Each row was made from one small tree. The marks that hang from a mark follow it in brackets, in alphabetical order. Every link used is in the known rows. Write each row's tree.
Known rows:
rubiz{vage{bimar{lefa nerulu}}}: [-0.523 -1.418  3.172 -1.376 -6.839 -4.472 -3.861  3.833  4.561  3.329
 -0.412 -1.919 -0.360 -0.796  0.581  3.059  2.307  1.316  3.083 -2.713]
tufo{gezud{mefemu vimug{vage{bimar}}}}: [ 3.866  0.684  1.614  4.048  1.074 -0.459  5.494  0.061  1.878  0.489
  2.070 -0.221  2.742 -1.091 -0.628  2.965 -0.814 -1.975  1.564  1.105]
nerulu{bimar}: [-1.021  0.770  0.306 -1.045  0.543 -4.159 -2.239  4.377 -2.458 -0.579
  0.959  1.586  0.708  1.157 -1.080  4.061  3.299 -0.195  1.465 -0.613]
vimug{gezud{mefemu} vage{bimar{lefa}}}: [ 1.013 -1.662  3.903  1.711 -2.449 -0.170  1.788  1.423  2.760  2.786
 -1.840 -0.757  4.267  0.342  0.076  1.688  2.360  1.724  1.109 -1.733]
lefa{bimar}: [-0.963  0.219  0.536 -0.261 -0.359 -2.401 -2.789  2.450 -0.864  2.250
  2.404  3.467 -0.638  0.772 -1.723  2.809  5.211 -1.321  1.492 -0.092]
lefa{bimar{nerulu vage}}: [-1.642  0.972  1.853  0.889 -1.083 -2.773 -3.944  2.945  0.972  4.162
  2.500  1.019  0.383  0.048  1.815  0.151  6.698  1.470 -0.267  1.221]
gezud{mefemu vimug{vage}}: [ 1.747 -0.087 -0.441  0.230  0.413 -1.474  3.548  0.325  2.668 -0.968
  0.574  1.636  3.425 -0.894 -1.472  2.401  0.681 -0.174  0.064  1.170]
gezud{mefemu}: [ 1.289 -0.102 -1.907 -0.234 -0.495 -3.168 -1.565  1.388  1.598  0.170
  2.011  1.388  2.253  0.422 -1.711  2.233  2.908 -0.289 -0.239 -0.200]
vimug{vage{bimar{lefa}}}: [-1.424 -2.552  4.612 -0.446 -4.805 -2.987 -1.582  3.100  2.133  2.139
 -1.045  0.593  0.826 -0.840 -1.083  3.104  2.971  1.587  2.155 -1.658]
vimug{gezud}: [-0.797 -0.879 -0.157  0.446 -0.433 -2.315 -0.611  4.779 -2.041 -0.748
 -0.728  2.517  1.221 -0.157 -0.696  3.321  5.928  2.691 -1.107  0.348]
tufo{gezud{mefemu vimug{vage}}}: [ 2.915 -0.683  0.237  3.060  1.561 -0.373  5.344  0.695  0.072 -0.938
  0.648  2.358  4.094 -0.552 -1.105  2.572 -0.249  0.706  0.157  1.423]
nerulu{bimar{vage}}: [-1.669  0.375  1.723 -0.269  2.085 -4.441 -3.326  4.239 -1.345 -0.596
  0.886  0.933  0.499  0.395  1.115  1.923  3.493  2.243  0.786  0.658]
geze{bimar{lefa nerulu vage} gezud{mefemu vimug}}: [ 0.478 -0.017 -0.465  4.472 -0.078 -2.703  0.595  1.276  0.016  3.744
 -0.269 -2.051  4.015  3.017  3.683  0.692 -1.472  2.290 -0.251  0.613]
vage{bimar{lefa nerulu}}: [-1.120 -0.221  1.968  0.012 -7.186 -3.520 -3.694  3.696  2.062  4.991
  1.498 -2.890  0.222  0.199  0.120  2.916  4.795  0.288  0.268 -2.042]
bimar{lefa nerulu vage}: [-2.684 -1.948  2.168 -0.178 -5.150 -4.168 -4.750  4.392  1.564  3.435
  0.013 -0.547  1.089  0.170  1.835  0.367  5.336  5.330 -1.897 -0.291]
gezud{mefemu vimug{vage{bimar{lefa nerulu}}}}: [ 1.760  0.951  2.382  1.298 -5.006 -0.846  2.672  0.220  5.275  4.647
  0.993 -3.656  3.622 -0.199  0.452  1.706  0.846 -0.864  0.537 -0.959]
tufo{gezud{vimug}}: [ 1.196 -0.040 -1.053  2.620  0.094 -2.211  2.187  3.154 -2.417 -0.880
  2.058  2.427  0.048 -0.279 -1.265  4.261  2.072  0.321 -0.590  1.377]
geze{bimar}: [-1.509 -0.635 -0.419  0.211  0.276 -4.850 -2.121  3.552 -2.546 -0.513
  1.037  2.390  0.474  2.363 -1.754  3.906  2.662  0.491  1.593  0.446]
tufo{gezud}: [ 0.131 -1.559 -0.155  2.047 -0.489 -3.089 -0.900  4.164 -3.106 -0.492
  1.205  3.311  0.602 -0.106 -1.409  3.621  3.695  1.865  0.041  0.389]

Which tree is each row?
[ 1.615  0.626 -1.645  4.430  4.899 -3.288  1.455  0.550 -0.810 -0.335
  0.710  0.734  2.704  1.733  2.155  1.790 -2.076  0.316  0.707  2.395]  geze{bimar{vage} gezud{mefemu vimug}}
[ 2.330  0.221  1.824  3.155 -3.639 -0.332  2.871  0.921  3.473  4.424
 -1.424 -2.707  4.371 -0.747  1.868  2.348 -0.562 -0.373  0.787 -1.031]  geze{gezud{mefemu vimug{vage{bimar{lefa nerulu}}}}}
[ 2.017 -0.133  2.643  1.843  0.480 -0.469  2.607  1.439  2.520  0.572
 -0.791  0.064  3.828 -0.915 -0.054  2.149  2.805  0.261  1.165 -0.062]  vimug{gezud{mefemu} vage{bimar}}
[-1.187 -2.468  5.215  0.831 -3.728 -1.283  0.577  3.892  0.662  1.928
 -2.855  0.388  1.988 -0.429  0.010  2.929  4.193  3.152  1.158 -1.482]  vimug{gezud vage{bimar{lefa}}}
[ 1.024 -0.419  3.846  1.939 -4.593  0.177  1.624  1.912  3.244  4.761
 -1.737 -2.841  5.231  0.335  1.543  1.108  3.494  2.189  0.007 -1.849]  vimug{gezud{mefemu} vage{bimar{lefa nerulu}}}
[-0.682 -0.181 -0.427  3.818  3.733 -4.186  0.296  3.030 -2.843 -1.048
 -0.289  2.114  0.473  0.775  1.912  3.005 -0.303  1.831  0.604  2.704]  geze{bimar{vage} gezud{vimug}}
[ 1.958  1.036  2.573  2.146 -1.488 -0.406  2.472  1.732  3.051  2.877
 -0.753 -2.232  5.067 -0.968  1.392  1.461  4.251  0.860  0.099 -0.220]  vimug{gezud{mefemu} vage{bimar{nerulu}}}
[ 1.843 -0.385 -0.627  3.461  3.788 -1.830  4.489  0.447 -1.230 -1.100
 -1.719  2.467  4.682  1.371  0.195  3.449 -2.811 -0.321  2.153  1.423]  geze{bimar gezud{mefemu vimug{vage}}}
[ 1.728  0.908 -0.855  3.834  1.664 -1.491  4.031  0.924 -0.733  0.968
 -1.548  0.443  5.767  1.398  1.567  3.057 -1.598  0.140  1.187  1.129]  geze{bimar{nerulu} gezud{mefemu vimug{vage}}}
[ 0.804 -1.333  1.392  2.292  0.397 -1.397  4.018  3.123 -1.837 -1.622
 -0.277  3.566  1.803 -1.275 -1.231  3.732  1.571  2.122  0.128  1.779]  tufo{gezud{vimug{vage}}}
[ 0.648  0.514  2.292  0.244 -1.138 -2.355  2.304  2.129  2.614 -0.083
  1.041  0.355 -0.097 -2.305 -1.135  3.979  2.038 -1.293  1.591  1.117]  gezud{vimug{vage{bimar}}}
[-0.385  0.084  3.515  0.391 -6.287 -1.906  1.321  2.794  3.424  4.047
  0.002 -2.257  1.549 -1.075  0.356  2.941  2.477  0.492  0.635 -0.662]  gezud{vimug{vage{bimar{lefa nerulu}}}}
[ 0.522 -1.077 -0.237  4.131  1.926 -2.869  0.691  0.687 -0.579  1.561
 -0.563  0.069  2.909  2.941  2.196  1.274 -2.861  1.668  0.711  0.790]  geze{bimar{lefa vage} gezud{mefemu vimug}}
[ 2.336 -0.918  1.960  2.927 -1.482 -0.593  3.181  0.361  2.844  2.264
 -1.350 -0.629  3.287 -0.570  0.669  2.926 -1.875 -1.019  2.002 -1.012]  geze{gezud{mefemu vimug{vage{bimar{lefa}}}}}
[ 0.618  0.265 -0.767  3.933  2.290 -3.919 -1.996  1.834 -0.909  2.096
 -0.100 -0.414  4.315  1.824  3.433  0.664  0.757  2.400  0.354  1.143]  geze{bimar{nerulu vage} gezud{mefemu}}
[ 1.279 -0.051  1.787  2.227  0.126 -1.989  2.589  2.625  0.621 -0.427
 -1.392  1.279  0.857 -2.723  0.383  4.592  0.574 -0.806  1.837  1.006]  geze{gezud{vimug{vage{bimar}}}}
